Each row comes from the steps of one path. Every step used is in the known rows, and no mark comes twice. Write the path behind each row, first mark first.
In the rows, 128 means zero.
Known rows
kaluv/zizap: [140 158 129 119 158 138 132 138 152 126 143 126 136 125 129 130 154 132
 136 115 163 129 124 124 116 174 123 131 120 116 131 132 120 137 137 127
 124 142 132]
zizap/kaluv: [123 129 127 129 165 124 119 145 122 119 129 126 139 122 145 132 153 113
 145 129 106 134 124 121 134 137 141 130 143 120 130 125 126 121 111 139
 134 127 125]
farag/feki/zizap: [126 145 128 106 141 140 160 149 156 125 117 112 145 128 151 114 155 114
 155 126 183 135 114 128 117 130 130 135 146 125 116 146 155 165 153  97
 117 112 123]
nopim/bopog/sapa: [128 142 133 160 143 145 125  68 112 151 127 121 137  96 120  90  80 126
 119 112 102 117 117 131 163 142 130 135 145  92 138 136 113 115 118 102
 122 117 167]
feki/sapa/bopog/tamid/sopa: [114 146 135 138 126 146 155 131 144 194 110 137 173 136 175  83 145 142
 112 121 178 100 114 116 169 172 129 151 151  72 134 163 124 130 131 130
 109  97 130]
tamid/sopa/nopim/bopog/sapa/fizi/redudov/feki: [106 126 125 136 106 173 148  25 204 180 136 142  54 153 119  88 107 139
 157 121 107 146 144 132 181  89 104 142 129  75 129 154 185 139 145 106
 116 149 175]
bopog/siko: [132 139 129 146 145 140 134 128 129 128 135 127 115 122 108 109 130 127
 135 130 113 111 122 111 143 136 127 133 136  99 134 125 101 131 117 115
  91 133 143]
fizi/redudov/feki: [112 125 124 135 154 117 121 106 183 122 117 138 110 178 140 151 147 151
 146 143  94 136 147 132 160  86 130 119 118 101 120 117 185 121 162 112
 114 139 148]
sapa/bopog/siko/feki/zizap: [132 134 145  63 188 131 135 169 114 142 117 117 147 127 133  73 156 125
 139 134 133  84 121 101 183 191 132 131 149  79 105 114 144 167 115 102
 106 145 128]
siko/feki/nopim: [152  91 133  96 115 135 133 153 121 144 132 138 124 128 123  95 125 116
 120 113 148 129 141 142 144 174 124 117 146 150 104 126 161 153 119 129
 132 179 139]
bopog/siko/feki/sapa/fizi/redudov: [129 103 120 114 148 150 158 144 151 167 131 136 146 131 125  90 147 131
 142 148 115 122 149 102 170 119 111 146 135   5 125 131 137 177 117 103
  89 127 151]
siko/feki/bofo: [135 110 129  84 116 134 129 194 111 134 144 129 133 117 113  80 128 121
 127 113 167 118 131 129 152 170 125 122 130 105 130 114 149 150 133 118
 139 167 115]
bofo/vapunef: [116 128 126 133  78 127 128 137 147 129 131 126 118 149 125 128 120 133
 137 115 102 131 122 132 114 128 127 123 119 131 128 145 139 104 144 128
 138 124 138]
bopog/siko/feki/zizap: [147 131 135  98 153 147 147 162 113 132 125 118 148 118 119  83 163 112
 147 126 142 108 123 113 155 177 128 124 143  98 106 124 147 164 135  99
  93 152 131]
siko/feki/zizap: [144 117 135  82 136 135 143 162 118 133 120 119 166 127 139 101 162 111
 141 125 159 130 131 129 138 175 129 121 138 125 101 124 177 159 145 114
 127 143 117]
feki/siko: [139 131 122 156  75 134 134 103 130 112 109 127 123 119 111 127 131 139
 128 123 161 123 124 127 134 145 122 121 133 107 137 115 128 119 129 126
 123 111 131]
farag/feki: [117 152 129 114 155 128 154 156 155 139 127 124 104 142 157 124 129 120
 141 123 138 137 120 135 122 118 126 142 146 116 127 142 143 148 133 101
 110 118 122]
feki/nopim/bopog/tamid/sopa: [143  98 140 168  82 170 133  49 139 185 130 138 106 129 149  74 113 120
 113  88 161 128 123 145 175 149 130 145 162 139 119 148 112 139 136 125
 112 172 164]
redudov/fizi: [125 120 129 135  64 135 132 123 159 121 115 127 103 151 114 143 119 126
 136 121 107 124 123 131 109 113 130 134 131 156 143 121 157 134 135 135
 129 141 123]
vapunef/bofo: [120 154 120 125 130 129 157 114 111 136 134 125 125 108 132 140 161 127
 152 125 151 147 121 126 127 124 122 132 130 133 139 124  85 114 146 139
 131 142 122]
nopim/bopog/siko/feki/sapa: [144 138 130 155 124 164 147 119  93 172 135 136 105 102 108  53  94 126
 128 128 123 120 112 117 158 180 127 135 160  63 142 132 127 158 105  94
 100 126 165]
bopog/tamid/sopa: [126 135 135 144 117 144 147 127 146 172 126 133 142 142 166 112 155 120
 125 101 144 123 126 132 152 139 129 145 140 117 118 150 133 122 141 130
  95 133 129]
sopa/nopim/bopog/siko/feki/bofo: [145 123 133 107 113 169 134 137  85 152 169 132  25  71  71  28  90 117
 127 108 151 113 115 120 171 183 111 127 138  96 155 114 120 164 100 110
 119 181 143]
fizi/redudov/feki/sapa: [116 123 112 166 129 137 144 116 179 131 109 143 140 153 135 135 141 160
 145 152 127 139 140 124 148 110 125 117 123  74 136 133 182 126 164 117
 121 107 156]
nopim/bopog/tamid/sopa/gameran: [115 151 145 136 118 168 140  38 125 184 152 124 110 141 149  64 112 121
 102  94 125 122 105 137 154 105 120 170 138 101 133 140 109 141 128 119
  84 125 144]
feki/farag: [132 124 121 133 117 146 131 167 123 114 118 112 160 115 108 123 131 136
 130 135 173 131 128 125 135 153 133 129 125 113 135 146  97 130 134 134
 145 150 130]
sapa/bopog/tamid: [117 150 146 101 192 117 126 132 121 154 118 128 164 125 182 106 134 135
 101 123 117  96 124 121 196 136 138 141 132  88 135 130 123 124 108 131
 127 113 122]
farag/feki/sapa: [123 158 118 144 128 143 170 164 149 149 119 130 133 122 145 110 124 129
 138 133 174 140 112 127 103 138 123 138 151  95 142 162 142 153 133 102
 114  85 130]
redudov/feki/sapa/fizi: [121 141 112 144 105 157 164 123 170 125 124 148 146 150 124 114 104 148
 157 153 157 159 127 117 134 100 126 116 126  87 152 144 194 144 131 122
 160  95 145]
nopim/bopog/tamid/sopa: [127 131 142 154 111 156 134  69 132 187 132 132 105 133 168  88 120 122
 122  97 133 131 116 142 166 135 134 151 151 110 123 147 119 127 138 116
  99 140 150]
sapa/fizi/redudov/feki/zizap/kaluv: [111 105 125 103 183 138 135  98 196 100 115 124 162 169 162 139 191 128
 187 151 118 152 150 110 170  76 140 124 123  66 110 116 204 154 156 118
 152 130 138]
tamid/sopa: [121 120 128 134  92 143 139 119 153 156 126 131 107 156 129 125 149 128
 142 116 149 132 124 129 117 144 122 140 139 136 112 150 131 129 154 128
 107 147 131]
fizi/redudov/feki/gameran: [119 120 122 131 118 132 110  87 166 107 113 132 166 202 108 133 145 158
 139 135  98 131 157 132 151  84 134 114 133  83 121 112 196 124 163 104
 130 135 167]
tamid/sopa/nopim/bopog/sapa/fizi/redudov: [111 102 127 127 102 171 144  29 177 193 140 128  77 122 120  84 112 126
 138 113 121 130 146 129 175 103  96 161 133  68 124 158 130 146 128 115
 106 148 166]

Write each row's path
[124 135 130 154  91 171 145  61 130 184 140 129  64  93 101  71  94 120
 130  99 137 123 113 135 141 168 107 144 149 130 133 161 118 124 125 120
 106 140 160] => tamid/sopa/nopim/bopog/sapa
[158 100 132 115 128 144 141 156 119 145 139 138 109 118 102  79 129 116
 126 114 124 111 135 124 165 177 125 126 150 118 113 121 128 156 109 118
  94 181 157] => bopog/siko/feki/nopim
[123 135 125 120 151 143 147 114 140 138 132 124 176 109 129 108 108 121
 134 125 121 122 135 117 155 107 120 136 127  71 136 140 133 132 110 116
 139 109 145] => bopog/sapa/fizi
[141 126 135 161 128 166 149  84 148 152 140 131  54 115 120  70  89 120
 137 111 137 126 112 132 158 139 129 145 171 113 135 139 104 167 117  86
  94 155 180] => farag/feki/nopim/bopog/siko
[106 127 120 128 175 134 146  89 197 131 118 135 162 159 142 132 125 142
 152 141  86 133 154 121 185  66 123 129 118  42 127 134 188 123 146 102
 125 119 163] => bopog/sapa/fizi/redudov/feki
[103 169 134 120 152 146 181 159 171 204 105 135 146 148 204  80 148 136
 127 117 183 108 107 122 155 161 128 167 168  62 134 179 138 152 136 105
  90  83 127] => farag/feki/sapa/bopog/tamid/sopa
[120  98 129 128 147 160 147  47 189 170 131 125 120 126 147  89  92 122
 132 115 131 129 145 139 186  80 115 159 157  48 125 153 137 167 131  82
 114 139 188] => farag/feki/nopim/bopog/sapa/fizi/redudov
[130  74 130 146 123 163 123  23 164 158 131 128 143 115 117  89  92 131
 119 118 119 121 154 131 197  96 115 143 140  61 124 134 117 148 123 109
 132 150 191] => feki/nopim/bopog/sapa/fizi/redudov
[117 150 116 122 122 157 183 149 169 151 125 132 139 128 153 101 114 125
 149 142 178 154 122 119 114 100 117 149 144  68 146 163 153 174 122 105
 138  82 129] => farag/feki/sapa/fizi
[118  96 115 132 110 146 146 100 168 147 120 131 165 132 133 123 141 141
 134 154 144 136 151 113 144  81 112 143 119  42 134 136 135 160 139 126
 132 100 145] => feki/sapa/fizi/redudov
[139 108 144  81 167 132 128 160 118 155 131 136 105 132 126  70 124 130
 117 124 121  87 131 114 192 196 127 130 158  99 113 117 127 160  98 116
 109 178 151] => sapa/bopog/siko/feki/nopim
[107 113 124 112 148 129 132  91 199 119 124 140 119 186 143 147 140 147
 159 149 100 149 157 124 163  50 124 126 111  78 124 121 192 145 153 112
 134 138 143] => sapa/fizi/redudov/feki
[132 139 131 129 115 153 160 126 145 173 137 135  85 118 151  99 153 116
 121 102 160 128 126 134 147 148 112 141 131 142 129 159 128 132 129 147
  98 141 115] => bopog/tamid/sopa/nopim
[142 130 127 145  75 188 169 114 117 205 144 144  35 101  88  33 110 120
 140 115 153 127 110 120 142 207 104 142 164  97 135 159 133 165 110 112
  79 151 155] => tamid/sopa/nopim/bopog/siko/feki/sapa
[140 147 137 138 140 152 133  71 100 163 144 132  72  78 148  80  98 120
 102 106 133 128 120 139 174 129 120 136 132 125 153 136 121 134 100 135
 130 129 139] => sopa/nopim/bopog/tamid
[136 101 135 171 149 146 116  33 166 152 120 144 104 143 163 102 113 144
 118 114 111 132 148 147 220  95 138 125 140 102 127 120 164 130 152 111
 123 162 184] => fizi/redudov/feki/nopim/bopog/tamid
[123 143 144  68 193 121 130 174 111 155 129 131 109 143 136  81 131 130
 128 134  90  90 123 110 183 177 130 137 150  77 118 116 134 149  96 107
  94 146 132] => sapa/bopog/siko/feki
[139 126 137 114 100 169 147 102 120 195 152 137   4 120  99  50 118 113
 142 107 118 127 116 127 153 187 107 144 158 128 121 140 136 163 108 109
  75 185 150] => tamid/sopa/nopim/bopog/siko/feki
[151  97 146 127  99 161 139  92 122 205 132 142 104 139 162  54 116 109
 112  84 151 129 128 155 187 177 129 143 173 134 103 141 149 152 132 117
 105 188 153] => siko/feki/nopim/bopog/tamid/sopa
[153  88 137 114 100 147 122  96 103 159 136 138  85 120 124  73  90 118
 118 107 136 134 131 148 165 173 128 128 159 147 112 120 149 159 117 117
 138 188 159] => siko/feki/nopim/bopog
[147  97 136 106 127 164 139  85 122 168 141 136 141  98 122  57  69 111
 122 106 126 128 137 138 189 152 120 132 159  86 121 135 156 160 100 106
 148 163 173] => siko/feki/nopim/bopog/sapa/fizi
[113 105 119 137 136 131 119 130 178 111 128 136 121 154 108 120 140 154
 148 133 145 126 146 124 167 102 127 114 108  83 138 111 168 128 172 112
 137 154 142] => fizi/redudov/feki/bofo
[111 112 116 117 141 142 134 129 192 109 113 123 145 172 127 141 142 157
 159 159 140 153 155 119 172  72 130 131 109  58 129 136 160 143 160 119
 154 157 146] => sapa/fizi/redudov/feki/farag
[129 102 127 179 138 151 118  31 177 146 120 138 121 134 117  98  92 149
 129 117 103 121 146 142 202 118 129 118 144  89 125 128 163 114 149  99
 120 155 204] => fizi/redudov/feki/nopim/bopog/sapa
[133 153 117 164  81 137 141 104 153  98 105 140 100 152 110 132 125 152
 146 130 150 141 122 129 141 137 131 107 132 113 140 113 188 106 141 116
 131 117 142] => redudov/feki/siko
[143 139 123 136 134 150 160 178 107 156 132 136 144 113 115  75 129 125
 133 133 133 111 120 111 140 186 122 128 152  69 134 136 133 152 110 110
  91 121 144] => bopog/siko/feki/sapa
[119 143 130 142 151 145 145 136 126 149 118 133 139 114 113  82 118 149
 123 148 135  89 114  94 159 168 126 137 146  58 149 136  95 141 102 120
 107  93 149] => feki/sapa/bopog/siko
[137  72 134 105 144 153 126  60 148 176 135 131 140 120 133  74  95 119
 120 113 112 121 160 140 217 121 115 140 148  55 108 130 156 164 119 102
 125 175 183] => siko/feki/nopim/bopog/sapa/fizi/redudov
[151 109 138 164 117 155 122  55 110 156 134 137 118  98 156  80  94 123
 100 101 144 123 127 143 187 132 134 133 147 125 133 131 112 138 116 128
 136 151 162] => feki/nopim/bopog/tamid
[111 170 128 126 171 143 168 166 151 160 114 130 117 125 143  80 119 141
 139 143 151  99 102 102 147 159 127 151 160  47 149 153 113 161 111  92
  89  82 142] => farag/feki/sapa/bopog/siko
[119 119 116 137  90 137 139  68 199 106 103 139 114 178 129 147 142 158
 155 146 125 147 152 121 170  70 119 120 116  52 132 106 197 131 150 112
 131 127 148] => sapa/fizi/redudov/feki/siko
[117 137 124 115 133 140 148 182 149 125 139 123 109 121 125  94 125 124
 141 115 186 127 115 130 126 126 122 136 139  99 146 138 129 158 144  97
 131 132 121] => farag/feki/bofo
[103 140 125 148 178 135 139 119 180 144 108 141 124 163 126 108 137 172
 140 162 100  96 134  98 186 129 128 128 134  28 144 126 154 132 138 105
  97 104 169] => fizi/redudov/feki/sapa/bopog/siko
[140 123 127  93 135 136 136 213 103 131 119 115 156 120 122 106 140 127
 132 132 164 134 132 132 149 184 131 130 135 107 116 137 132 144 127 123
 137 173 124] => siko/feki/farag
[144 133 124 118 101 184 167 103 104 175 153 141  59  80  99  37  84 117
 137 136 139 138 121 109 163 155 104 136 146  61 157 141 136 185  81 116
 125 131 152] => sopa/nopim/bopog/siko/feki/sapa/fizi
[123  81 136 156 106 172 138  14 208 179 128 151  92 184 164  94 123 140
 142 109 129 151 149 141 216  76 125 141 140  85 115 139 181 153 161 113
 122 181 182] => sapa/fizi/redudov/feki/nopim/bopog/tamid/sopa
